Each row was made from one small tree. The marks that hang from a mark follow it in brackets, in alphabetical order. Every link used is in the known rows. Write each row's tree.
Known rows
zuduv{bere{vedit{lofa}}}: [-18.4  -3.2 -32.6 -13.3   4.5  -3.6  50.2 -28.7   4.1 -30.5 -16.7   0.5
 -11.9 -17.6 -13.7   9.4   1.1 -42.6  16.3  -4.4  -1.3 -80.3  -3.9   2.3
 -46.1]
dema{difa{benel zamesoz}}: [ 24.7 -46.1  26.6  38.9 -10.3 -14.9  -0.7   1.7 -16.5  -7.9   2.7   2.0
  11.4  59.0   1.2 -36.0 -25.5  22.8  22.0  -9.4 -34.7  -5.7 -35.4 -18.1
 -46.3]
dema{difa{benel zamesoz{zuduv}}}: [ 19.9 -44.6  20.8  32.9   7.8 -21.2   9.5   9.1 -20.3  -3.1   1.9  -7.0
  19.8  40.3  11.1 -46.7  -4.0  30.2  21.4 -10.2 -33.1  17.1  -0.1 -18.0
 -51.8]
zuduv{bere{difa}}: [-28.1  -8.5 -13.7  -9.0 -12.5 -28.3  51.3   0.5  -9.2 -47.3 -17.1  -2.8
 -20.2  -9.6 -18.4   8.9   8.4 -26.2  30.5 -19.4 -21.5 -20.1 -41.0   1.5
 -64.1]
samib{dema{difa{lofa zamesoz}}}: [  7.8 -66.7 -11.3  30.0 -26.8 -49.5  48.8   5.6   2.7 -24.2  11.2  -9.2
  15.8  15.6   7.9 -15.3 -10.4  10.7   0.1 -12.8   5.1 -30.6 -41.1  14.8
 -18.0]
bere{difa}: [-29.4 -17.2   3.5  -8.1 -31.6 -36.3  46.8  14.0   8.1 -62.6 -20.3   3.1
 -12.8  -1.4 -12.0  -4.5  27.6 -25.8  12.8   2.7 -32.9 -16.4 -31.6   0.4
 -43.1]
zamesoz{zuduv{bere{vedit}}}: [-29.4  -7.7 -29.4 -16.2  11.1 -11.8  59.1   3.6  -7.4 -32.7 -17.6 -19.3
  -7.4 -37.3   5.8  -7.5  30.5 -26.4   8.2  -9.7  -9.1 -10.6  15.5   5.2
 -56.0]
dema{difa{benel lofa zamesoz}}: [ 33.2 -62.1  24.3  36.0  -8.5 -37.9   6.2  -5.5   5.9  -2.4   6.0   7.3
  26.8  53.6  22.4 -21.7 -33.7  15.7  21.0   0.6 -32.4 -41.8 -22.9 -10.3
 -38.5]
bere{vedit{lofa}}: [-16.2 -11.7 -15.7 -10.5 -12.2 -11.2  43.9 -20.9  24.4 -37.4 -19.1   6.7
  -2.9 -11.1  -9.0  -1.5  20.3 -45.8  -1.8  20.1 -12.8 -78.8   8.5   0.1
 -24.4]
samib{dema{difa{lofa}}}: [-28.9 -75.5 -11.1  37.2 -31.7 -53.1  73.1  15.2  10.8 -48.7  -7.1 -11.5
  20.2   6.3  16.9 -11.2   4.9  -3.8  -0.8 -24.4  -6.3 -32.4 -25.3  32.6
 -29.9]
lofa{difa{zamesoz} variv}: [ 19.1   6.1  20.0 -13.4 -33.7  23.1  -2.9  -8.7 -50.0   2.1  29.5  -4.9
 -33.7  -0.7 -15.4  29.7  46.3 -19.2 -15.5  16.2   6.4  -6.8 -88.7 -15.5
 -14.4]
samib{dema{difa}}: [-36.9 -59.1 -10.7  40.6 -32.6 -33.5  66.8  20.7 -10.0 -52.1  -8.3 -16.7
   8.6   9.1  -0.7 -25.0  14.3   0.0   3.8 -32.6  -6.2   0.0 -36.2  23.8
 -37.4]
zamesoz{zuduv{bere{difa}}}: [-34.2  -7.9 -20.4 -15.1   5.3 -35.4  65.4   7.5 -11.4 -44.3 -19.3 -12.8
  -8.5 -27.6  -4.9  -7.2  37.6 -14.7  26.2 -20.5 -20.9   7.2   3.0   2.4
 -69.9]
zuduv{bere{difa{benel zamesoz}}}: [  8.4  -2.4  -2.2  -2.6  -6.5 -15.1  16.7 -25.0 -16.1 -12.9  -2.1   3.8
  -7.6  31.2 -32.6  -6.6 -19.4   7.3  35.2 -12.5  -3.5  -3.7 -40.4 -34.7
 -59.9]
lofa{variv}: [-27.0 -13.7   4.4   9.2 -29.2  -2.9  13.5   7.9 -15.1 -43.8   9.5 -16.3
 -25.0 -10.2  10.1   6.6  53.6 -33.7 -20.8   7.3  -8.5 -20.8 -39.0   4.6
 -25.5]
bere{difa{benel zamesoz} vedit}: [  6.6   6.0  -1.1  -1.2 -23.7  -1.7   4.6 -22.0  18.2  -6.7 -19.6   7.8
  17.4  39.5 -34.0 -10.2  -6.6 -15.5  17.7  35.4  -9.5  -6.5 -21.8 -44.3
 -27.2]
samib{dema{difa{benel}}}: [-35.8 -61.8   0.4  56.6 -27.6 -22.2  54.6   8.6 -10.7 -41.8 -10.9 -12.1
  28.7  41.3  -9.1 -33.8   0.8  14.5   7.9 -34.2  -0.7  17.5 -20.7   7.4
 -45.6]
zamesoz{zuduv{bere}}: [-24.0 -18.7 -17.2 -11.9  10.9 -27.3  61.8  12.0 -24.9 -43.6  -0.3 -18.7
 -17.0 -33.3   8.4 -15.4  28.0 -10.2   6.7 -30.5 -11.5  -2.3   6.1  10.3
 -64.2]
lofa{difa{benel zamesoz}}: [ 33.9 -13.2  33.1  -3.3 -25.2  10.7  14.5 -16.8 -44.2   0.2  19.2  14.4
  -8.1  38.5 -30.3  -1.1  -7.2  11.9  -1.8  -1.3  -2.6   4.4 -60.7 -29.8
 -33.0]
zamesoz{zuduv{bere{vedit{benel lofa}}}}: [-14.0  -7.9 -48.3  -8.4  25.0 -31.2  72.6 -18.2   3.9 -30.8 -13.7  -1.0
   4.8 -19.6 -20.9   4.0  29.7 -13.5  19.1 -12.6 -16.7 -43.5  37.8 -12.3
 -41.9]
difa{zamesoz}: [ 29.2 -21.8   8.0 -10.1 -23.6 -22.4  10.1   6.3 -15.4 -29.1  27.2   3.1
 -31.0   3.5  -7.2 -16.8  -3.1   0.9 -10.1   6.3 -11.3 -24.4 -49.7 -10.3
 -20.5]
zamesoz{zuduv{bere{difa{benel lofa{variv}}}}}: [-34.9  -9.5 -13.2   3.1   9.5 -26.6  43.1 -17.1  -0.1 -17.7 -13.7 -14.6
  21.4  -4.3   6.9   8.5  46.8 -16.2  21.4  -6.5  -1.2  -3.6  16.8  -8.7
 -65.1]

Write each row's tree
[-32.1  -8.8  -7.6  -1.2   9.4 -25.6  57.9  -5.1 -11.0 -33.8 -20.3  -9.4
   9.3   1.2 -11.1 -16.8  24.1   0.2  28.8 -24.5 -14.8  18.6  15.8 -14.6
 -76.3] | zamesoz{zuduv{bere{difa{benel}}}}
[ 12.2  -9.6 -15.5 -24.7 -27.3 -35.5  23.9 -14.6  41.5 -16.2 -16.2   9.9
  10.7   0.6  -5.3  14.1   1.1 -36.2  10.9  44.6 -17.1 -60.5 -26.3 -14.9
 -13.3] | bere{difa{lofa zamesoz} vedit}
[ 32.6 -24.2  16.8  15.0 -17.8 -15.3 -18.5 -27.6   0.6   5.3  30.3   0.5
  10.5  38.6   9.1   4.2   4.6   1.8 -17.4  24.5  14.1 -39.8 -25.7 -28.3
 -13.1] | difa{benel lofa{variv} zamesoz}
[ 21.3   5.8  30.9   4.1 -26.8  34.3 -15.4 -26.6 -52.2  15.2  26.6   0.8
 -11.7  34.4 -25.0  17.6  29.9  -4.8  -9.5  12.9  14.5  10.4 -70.9 -34.4
 -25.2] | lofa{difa{benel zamesoz} variv}
[ 14.3 -11.9  -3.6  -7.9 -19.9 -24.7  11.8 -29.2  42.4  -1.7 -18.6  13.1
  30.5  36.2 -14.8   4.8 -12.9 -18.3  17.3  43.0  -6.8 -42.8  -8.9 -37.7
 -19.7] | bere{difa{benel lofa zamesoz} vedit}
[ 22.5  14.5 -18.0  -5.9 -17.3  10.2  17.5 -41.6  -5.3   5.4   4.8  15.1
  -1.2  15.8 -48.9  43.4  41.3 -23.8   1.5  30.5  -4.3 -60.6 -37.7 -37.9
   8.4] | bere{vedit{benel lofa{difa{zamesoz} variv}}}
[ 11.3  -9.3   1.1  -9.4 -29.6 -36.6   3.6 -11.1  16.9 -16.2  10.2  -0.8
  -5.1   1.6   1.6  21.2  32.6 -24.9   1.7  34.2  -5.6 -43.2 -47.7 -11.8
 -14.7] | bere{difa{lofa{variv} zamesoz}}
[-36.8   3.6 -34.9  -9.8 -14.3 -13.5  35.9 -23.0  22.9 -22.3 -31.4 -11.0
   2.2 -16.2   0.6  41.9  30.1 -60.6  24.1  18.4  -4.3 -56.9 -27.8   1.1
 -42.9] | zuduv{bere{difa{lofa{variv}} vedit}}
[  8.1  -2.6  -5.6   2.1  -7.7 -18.9   3.7 -37.5  -2.2   2.0   4.0  -1.2
   6.2  27.3 -11.0  21.2   0.5  -8.8  26.9   6.5  10.3 -30.9 -36.8 -28.9
 -47.5] | zuduv{bere{difa{benel lofa{variv} zamesoz}}}
[  9.3  -9.8  13.3  -4.0  -6.2 -28.1  18.3  -6.1  -2.1 -15.3  -3.1   1.9
  16.5  28.0 -22.7 -29.9  17.8  18.9  13.1   8.8 -13.7  24.1  -2.2 -38.9
 -44.7] | bere{difa{benel zamesoz{zuduv}}}
[  3.8 -68.1  -6.6  39.4  -5.9 -45.0  48.7  -4.6  -0.3  -8.5   8.9 -12.7
  47.8  32.8   8.0 -36.1  -4.5  35.2   3.9 -17.3  12.9   7.7   4.9   0.4
 -30.6] | samib{dema{difa{benel lofa zamesoz{zuduv}}}}
[ 22.3   3.8 -31.2  -9.7 -12.7 -36.2  31.2 -34.6  37.5 -17.2 -15.1  25.0
  10.2  24.1 -57.0  11.8  10.5 -13.6  25.6  34.4 -25.4 -64.9 -13.2 -46.4
  -2.8] | bere{difa{zamesoz} vedit{benel lofa}}
[ 27.9 -21.8  13.5   7.3   3.4 -22.8  -6.0 -23.2  -0.5  10.4  29.7 -10.9
  20.7  20.7  19.2  -9.4  30.3   8.1 -19.6  24.2  15.1 -16.1  10.9 -26.3
 -20.0] | difa{benel lofa{variv} zamesoz{zuduv}}
[-33.7   3.9 -19.8   1.1  -9.1  -0.2  39.8 -23.0   7.3 -25.7 -38.1  -1.3
  11.5  18.8 -27.9   6.6  -4.4 -29.1  35.7  -0.5 -10.7 -14.9 -13.7 -21.1
 -64.0] | zuduv{bere{difa{benel} vedit}}
[ 16.3   6.1  25.2  -3.6 -12.4  28.1  -1.9 -20.1 -54.4  17.8  24.0  -8.9
  -1.7  20.3 -15.9   7.5  54.6   4.3 -13.9  11.2  15.9  31.2 -36.2 -34.6
 -30.2] | lofa{difa{benel zamesoz{zuduv}} variv}
[-18.5  -1.9  28.9  12.7 -31.1  30.6  14.3 -17.4 -41.7 -13.4   4.6  -3.3
  -5.9  27.0 -15.3  23.7  46.4 -22.2 -11.0   2.6   1.6   7.7 -51.0 -14.0
 -35.0] | lofa{difa{benel} variv}
[  1.2  11.5 -30.4 -23.8 -13.1  -7.8  23.2 -18.7   0.0 -12.8 -16.9  -2.3
 -14.6  -7.1 -26.6  12.9  -7.8 -29.7  32.6  12.4  -6.5 -27.7 -47.6 -21.7
 -44.1] | zuduv{bere{difa{zamesoz} vedit}}
[ 25.3   1.9 -17.7  -8.2  27.9  -2.3  18.6 -43.6 -10.1  16.3   3.6   0.3
  16.0  18.0 -20.7 -22.0  -5.2   9.9  16.6   4.1  17.0 -29.5  28.2 -40.4
 -46.2] | difa{benel zamesoz{zuduv{bere{vedit{lofa}}}}}
[ 23.7 -44.6  10.7  27.1 -15.8 -29.8  -6.2   4.5   1.2  -3.2  12.5  -9.6
   1.0  17.5  32.6   6.1  12.5 -13.3  10.1  13.7 -27.6 -54.1 -50.3   6.8
 -22.8] | dema{difa{lofa{variv} zamesoz}}
[ 26.6 -19.0 -26.9 -25.8  13.2 -35.3  34.8 -16.2   8.6  -1.0  10.8  -8.9
   1.8 -27.8  17.8   2.3  -0.3 -13.3   2.7  12.6   3.1 -49.4   4.5  -4.8
 -31.8] | difa{lofa zamesoz{zuduv{bere{vedit}}}}
[-12.7   0.4  21.0   6.4 -15.9  21.2  22.9 -43.3 -27.4 -10.4   4.8  12.5
   3.2  21.3 -22.8  22.2  45.7 -26.2  -3.9   3.5   8.4 -40.6 -23.2 -15.5
 -33.9] | vedit{lofa{difa{benel} variv}}
[ 28.5  -5.4 -38.4 -12.6  11.5 -24.4  37.5  -6.8 -14.2  -8.5  11.5  -6.8
  -7.0  -3.5 -25.2  -5.3   8.1  12.7   9.8  -2.6 -12.5 -11.2  -6.7 -31.1
 -27.0] | difa{zamesoz{zuduv{bere{vedit{benel}}}}}
[ 17.5 -16.1  -4.1  -4.6  -3.2 -35.6  24.9 -30.4   3.0  -9.2  -0.2   8.4
   8.1  27.6 -14.5   7.8 -30.6   1.0  32.9  -4.0  -3.0 -35.3 -32.1 -28.3
 -52.4] | zuduv{bere{difa{benel lofa zamesoz}}}
[ 25.2   8.7  22.7  -2.3 -14.4  23.5  -2.6 -51.8 -34.5  14.0  21.7  15.9
  -1.8  30.4 -32.3  19.4  30.6  -9.2  -4.0  16.4  17.3 -39.9 -39.6 -33.0
 -22.7] | vedit{lofa{difa{benel zamesoz} variv}}
[ 31.5   4.0 -10.4  -6.1   2.1 -13.0  30.4 -34.2 -27.2   1.2  27.2  15.2
  -4.6  10.2 -41.3  28.0  64.9   7.3  -1.0   9.0  -7.0 -34.6 -21.5 -37.1
  -4.7] | vedit{benel lofa{difa{zamesoz{zuduv}} variv}}
[-38.4  23.7 -36.6 -11.4  -4.4   4.7  31.9 -40.7   9.8 -19.9 -33.0  -6.8
  -4.7 -14.1 -24.7  31.7  39.5 -62.8  31.8  16.2  -0.9 -63.2 -19.3  -8.8
 -48.1] | zuduv{bere{difa vedit{lofa{variv}}}}
[-31.6  -8.1 -37.2 -23.4   7.8 -38.1  71.3  -7.0  23.8 -30.0 -32.7 -12.6
  14.8 -33.5   9.3  11.9  32.3 -36.3  24.3   5.1 -16.0 -29.0  21.5   4.6
 -56.6] | zamesoz{zuduv{bere{difa{lofa} vedit}}}
[ -4.6 -16.5 -16.5  21.3  -9.4 -31.6  33.9 -21.2   4.0 -43.8   9.9   9.9
  -8.0  16.9 -28.1  18.5  51.5 -12.7  -2.9   0.8 -22.2 -67.4  -6.4 -20.3
  -8.5] | vedit{benel lofa{variv}}
[ 27.5 -13.7   1.4  -0.1  16.9 -13.2  16.2 -15.3 -32.0  -0.2  19.4  -7.8
   0.8  21.1 -12.9 -30.7  -9.6  28.6   6.3 -17.5   9.2  13.0  -0.7 -32.9
 -55.0] | difa{benel zamesoz{zuduv{bere}}}
[-17.0 -13.2 -46.6  -4.4 -10.3 -49.2  65.8 -17.7  35.2 -37.1 -30.6   9.3
  12.1   4.1 -22.9  39.8   0.7 -28.5  39.4   3.0 -32.0 -57.4 -15.5 -14.8
 -35.2] | zuduv{bere{difa{lofa} vedit{benel}}}
[  6.2  -7.1   9.2   0.9  -7.2 -29.6   5.0 -21.8  14.3   1.2   3.1  -3.8
  27.2  23.7   0.7  -0.8  41.6  -0.6   3.8  30.0   3.5  -6.2   3.0 -33.3
 -28.3] | bere{difa{benel lofa{variv} zamesoz{zuduv}}}
